Each row was made from one walk, in order. Every step used is in the known rows, and no mark comes twice. Write each row's walk.
Known rows
A, K, Y: [ 12.3   2.4  49.6   1.6  18.3 -11.5   8.5   3.9 -32.2  -3.7 -17.2  -1.5
   0.3   3.9   4.9  16.2  18.3   9.2  34.3   7.1   6.9  59.6 -15.5  -1.4]
E, T, Z, H: [-17.3 -22.9  13.0  -4.5 -14.1   6.9  -8.1   0.2 -14.0  -6.8   4.1 -28.5
  -4.1  22.6  13.5  15.5  -9.0  21.7  16.7 -20.5  -9.6 -27.4 -15.5  19.6]
Z, E, T, K, A, Y: [  3.2 -18.3  77.9  -5.7 -11.3   4.2 -18.9   2.2 -37.6  -5.1 -35.0 -12.2
 -19.1  11.5   9.2  29.0   1.6  19.4  36.6 -23.4   2.3  36.4 -21.2  18.2]
K, Y, T, Z: [ 13.7 -17.6  45.2   0.2  28.0  -5.0  -9.7 -10.3 -27.3  -1.8   3.3 -28.9
  -3.6   9.0  10.9   1.8  13.2  15.9  31.7  -7.0  -2.7   8.3 -16.6  18.7]
T, E: [ -2.9  -0.3  14.2  -1.8  -3.2   1.7  -0.7  -8.1 -19.7 -12.9 -11.2 -18.7
  -4.6   6.0   4.2   5.8   1.7  15.9   8.9  -4.8  -8.1   6.3 -16.3  11.4]
Y, A, K, E: [ 16.0  15.9  35.4   4.6  18.2   0.1   7.9  -4.8 -37.6 -11.1 -11.7  -2.9
   0.3   5.1  10.0  10.6  27.3   5.5  23.9   0.1  17.4  27.9 -20.2 -17.6]
H, Z, E: [-10.8  -2.7   2.1  -7.4   8.2  -0.9  23.1  -9.7 -24.4  -5.7  11.9  -0.5
  -7.2  11.1  -0.4 -11.4  -8.9   9.7   6.6  -5.5  -0.4  50.6 -23.1  19.7]
Y, A, K, E, T: [ 14.3   8.3  39.3   5.9   4.7   8.0  -5.5  -5.1 -59.5  -8.5 -20.4  -5.8
  -4.3   8.1  12.3  26.2  20.7  10.9  28.4  -8.9  15.5   5.2 -21.9 -18.0]
H, Z, E, Y: [-11.4  -9.3  28.1  -4.4   3.1  -3.3  14.3   4.2 -37.0  -4.1  -2.4   5.9
  -4.9  15.4  -3.2  -3.7 -14.6  10.7  18.1  -2.9  -3.6  46.8 -24.8  18.1]
T, Z: [ -4.1  -1.5   5.7  -4.6  11.1  -1.9   3.7  -5.6   0.2 -10.7   2.4 -21.7
   1.6   9.6   9.1   3.3   1.2  15.1  11.0  -1.3  -5.3   8.4 -16.0  19.2]
E, Z: [ -9.3   2.1  -3.6  -8.7   3.1  -2.7  -5.3   2.4 -18.0  -9.3  -3.4 -14.3
  -0.3  18.3   3.5   6.9  -2.9  13.3  10.2   8.8   2.8 -14.2 -17.3  11.4]
A, Y, E: [  5.0  -6.5  27.9  -3.3  29.8  -2.2   7.2 -17.7 -22.7  -7.7  -1.5  -3.2
  -0.9   1.4   2.9   3.4  18.8   1.3  22.3   1.2   9.4  15.3 -20.3   4.8]
Z, E: [ -8.9   2.9  14.6  -8.1   2.9   0.5   8.7  -2.5 -14.9  -9.9  -2.3 -10.7
 -13.7  10.8   6.0  -4.9  -2.5  12.6   9.6  -6.9   0.5  30.5 -20.1   2.3]
K, A, Y: [  4.4 -13.4  58.4  -2.9   2.4  -8.4   3.9   1.9  -6.3 -11.2 -12.7   6.7
  -0.7   9.7   6.6  14.4  21.1   7.0  19.2   9.1   3.2  31.1 -17.7  14.9]
Y, K, E, T, Z, H: [  0.7 -10.5  28.6   2.0   1.9  10.6 -10.3 -11.8 -29.6  -3.0   4.8 -43.0
  -6.7  20.4  20.5  12.4  -0.7  21.4  31.6 -24.0  15.5  -6.4 -20.5   5.8]
A, K: [  2.0   5.1  10.9   0.0  17.1  -6.0  13.5   2.4 -24.7  -8.5 -12.4  -0.3
   2.8   2.5   6.9  13.9  12.0   8.2  15.3   2.7   8.3  37.1 -17.0  -2.7]
K, E, T, Z, H: [ -6.9 -19.0  25.6  -1.8 -17.1  14.0 -10.6 -12.5 -18.9 -10.0  17.9 -45.2
  -7.4  21.4  19.5  13.9  -4.7  21.8  20.7 -19.0  -3.6 -10.7 -16.4  14.0]
H, Z: [ -7.2  -1.8  -6.7  -3.6   5.9  -8.8  24.3  -5.2 -22.3  -7.0  12.1   6.1
   8.1   9.2  -0.1  -3.1   0.5   9.2   3.1   4.2   0.5  32.7 -20.2  20.2]
E, T: [ -7.7  -3.1  10.3  -3.0 -11.5   0.3  -4.5   2.7 -35.1  -9.6 -10.4  -8.9
  -2.9  11.5   9.8  19.5   0.6  17.9  11.5  -7.0  -0.5 -13.9 -18.6   2.9]
K, Y, T: [ 11.4 -11.9  45.9   0.5  17.9 -10.5  -5.3  -2.5 -40.1  -2.1  -1.1 -11.9
  -3.3   8.0   9.9   1.9  19.0  13.5  27.1  -3.5   3.9  12.5 -17.4   0.8]
A, Y: [ -2.5  -9.7  25.1  -5.5  12.1  -6.3   8.1  -5.1 -10.2  -8.0  -8.8   5.7
   2.7   4.3   8.9  10.6  11.8   5.9  18.0   5.1   1.8  24.1 -16.5   6.2]
E, Y, A, K: [  4.7   5.5  50.2   4.4  16.3 -10.0  -0.2  20.3 -46.4  -6.2 -40.0  19.7
   6.0  10.9   1.1  19.4  16.8   6.5  30.7   0.0   7.8   6.8 -20.5 -14.2]
Z, H: [-17.2 -10.4  10.4  -5.4 -10.0  -6.6   9.8   7.4  -4.9 -10.1   8.3  -8.9
   1.1  18.5   9.9  -0.7   4.0  13.6   6.9  -8.5  -1.4   0.0 -14.4   1.8]
E, T, K, Y, D: [ 14.4 -11.4  61.5  -1.4   3.4 -13.6 -36.3   8.5 -68.2  -5.0 -34.4 -31.4
  -4.0   6.3  13.7  18.3   0.5  22.7  49.1 -13.3   3.7  10.8 -17.1  -3.8]

Which walk is each row?
[  1.1  -7.8  18.1  -7.9  31.4   2.8  -7.9 -17.7 -28.2  -5.6  -2.6 -12.4
  -2.7  11.2  -1.0   7.5   7.9   2.0  25.1   7.7  10.5  -8.1 -20.6  14.6]
A, Y, E, Z
[ -6.3  -2.1   4.3  -6.3  -1.4   6.6 -15.2  -8.0 -25.5 -11.1 -12.9 -27.7
  -6.5  15.5  -0.7   9.7  -9.0  17.0  11.7   2.4  -7.1 -16.9 -16.7  21.0]
T, E, Z
[  9.7 -30.8  52.8   3.2  31.4  -2.3  -3.5  -4.6 -30.8   3.3   2.8 -27.8
  -2.7  12.1  13.7   8.1  14.2  13.4  41.1 -17.1   1.6  24.5 -14.3  13.9]
A, K, Y, T, Z, H
[ -5.9  -8.7   9.8  -3.5  -1.5   5.6  -9.7  -5.0 -21.5  -8.5  -5.9 -25.2
  -3.4  12.8  11.3  18.6  -5.6  20.3  16.8 -10.0  -7.2 -17.4 -18.0  19.9]
E, T, Z
[ -7.2  -2.6  14.3  -8.2  13.0   6.2   3.5 -10.6  -1.3  -9.3   3.1 -28.2
 -13.9  12.0   7.3  -4.5  -8.2  15.0  14.7 -10.7  -6.0  25.6 -19.3  19.0]
T, Z, E
[  1.3 -18.7  30.4   2.6  -1.5  16.0  -5.1 -12.7 -29.3  -6.7   7.3 -40.2
  -6.1  14.1  19.7  24.1  -0.1  17.5  29.7 -18.1   3.6  17.3 -16.5   9.2]
A, K, E, T, Z, H
[  8.4 -12.7  50.7  -5.1  22.7   0.7 -11.4 -11.3 -25.5  -8.6  -7.1 -11.7
  -6.0  16.5  -3.0  10.1  17.4   3.5  27.3  11.7  12.1  -2.1 -21.9  23.4]
K, A, Y, E, Z
[  5.3  -0.4  27.8  -1.8  30.6 -10.0   8.3  -4.0 -22.2  -1.6 -21.2   7.9
   3.3   4.1   9.2   9.8  15.8   5.2  30.1   0.0  21.0  28.7 -20.5  -1.7]
A, Y, K
[ 14.3 -16.2  54.0   2.8  13.3  -1.0 -14.6 -13.2 -47.8  -3.9 -10.1 -26.2
  -9.7   5.6   6.6   4.0  13.2  17.2  28.6  -9.9  -5.8   7.6 -16.9  10.7]
K, Y, T, E
[ 12.1 -10.4  60.8  -0.9  19.9  -4.1   3.1 -11.5 -20.2 -10.7  -5.3  -3.0
  -4.4   6.9   1.7   6.9  28.5   2.3  23.3   4.8  11.2  23.3 -21.5  14.2]
K, A, Y, E
[ -1.0 -47.9  60.3  -3.2   3.8   9.0 -28.7  -9.9 -30.2  -4.5  -8.0 -24.6
 -11.6  24.0   6.5  11.9   6.9  13.4  27.1 -10.7  -3.9 -31.2 -17.3  31.2]
K, A, Y, T, E, Z, H
[ 12.5   8.4  22.6   2.7  13.9   1.4  11.9  -9.6 -28.5 -11.1   1.3 -16.5
   0.2   0.7  13.0  12.2  16.6   8.2  20.4   3.6  14.7  56.5 -17.9  -8.1]
A, K, E
[ -3.7   0.8  18.0  -3.6 -15.5  -2.7 -13.9   7.4 -41.7  -7.0 -24.1 -17.5
  -1.4   8.5  10.7  26.9  -2.2  24.5  19.8 -21.1   0.6  -1.1 -17.1   4.8]
E, T, K
[  5.7  12.4  22.8   1.5  21.9  -7.2   9.8   7.2 -32.5  -8.4 -24.9  13.6
   3.4   6.3   4.0  11.8  22.9   5.4  20.2  -2.3  11.3  12.0 -19.1 -12.6]
Y, A, K
[  8.2   8.9  56.2  -1.2   7.9 -14.3  -1.0   7.9 -32.0  -6.6 -19.4   6.8
  -0.7  15.0   2.4   4.2  24.4  10.6  29.6   1.4   2.4   5.2 -17.6  -7.5]
K, Y, A
[ -3.5  -7.5  42.6   0.8  -7.8  -1.0 -10.0   4.9 -32.4 -10.9 -25.8 -12.0
  -2.1  10.4   0.0  13.8  -4.1  17.0  19.7  -2.5 -11.4   1.3 -17.8  10.7]
T, E, Y
[ -2.9 -26.8  54.5  -6.5  10.7   1.3  -9.8  -6.2 -17.4  -7.1   3.6 -15.6
  -7.3  26.4   0.7   6.9  13.8   5.2  26.6   1.2   9.6 -12.8 -19.4  23.4]
K, A, Y, E, Z, H
[ -4.6 -22.3  30.0  -1.2  17.7  -0.8   5.2  -2.2 -56.3   0.7   2.3   1.5
  -6.8  13.2   1.2  -8.7  -9.2  10.6  20.0 -13.0  -0.7  25.1 -26.4  16.4]
H, Z, E, Y, T
[  3.0  -4.5  63.7   1.8  12.0  -9.1  11.7  11.6 -45.0   0.1 -19.0   8.4
  -7.6  20.8  -3.7  -2.1  -1.8  11.4  30.7  -5.2  16.9  57.7 -30.1  19.4]
H, Z, E, Y, K, A
[  0.9 -23.5  61.3  -7.1   7.4  -1.2 -18.6  -1.7 -24.3  -4.7  -9.8 -25.5
  -5.5  23.1   0.8  14.5  10.9  11.7  35.4 -13.2  11.1  -0.4 -17.9  25.6]
T, K, A, Y, E, Z, H
[  0.0  -0.2  54.6   2.7  -3.6  -2.6 -14.3   9.5 -42.0 -10.9 -38.8   1.9
  -1.8  14.9  -2.1  11.6   6.1  14.4  23.4  -6.3  -9.0 -24.7 -20.0  -1.2]
T, E, Y, A
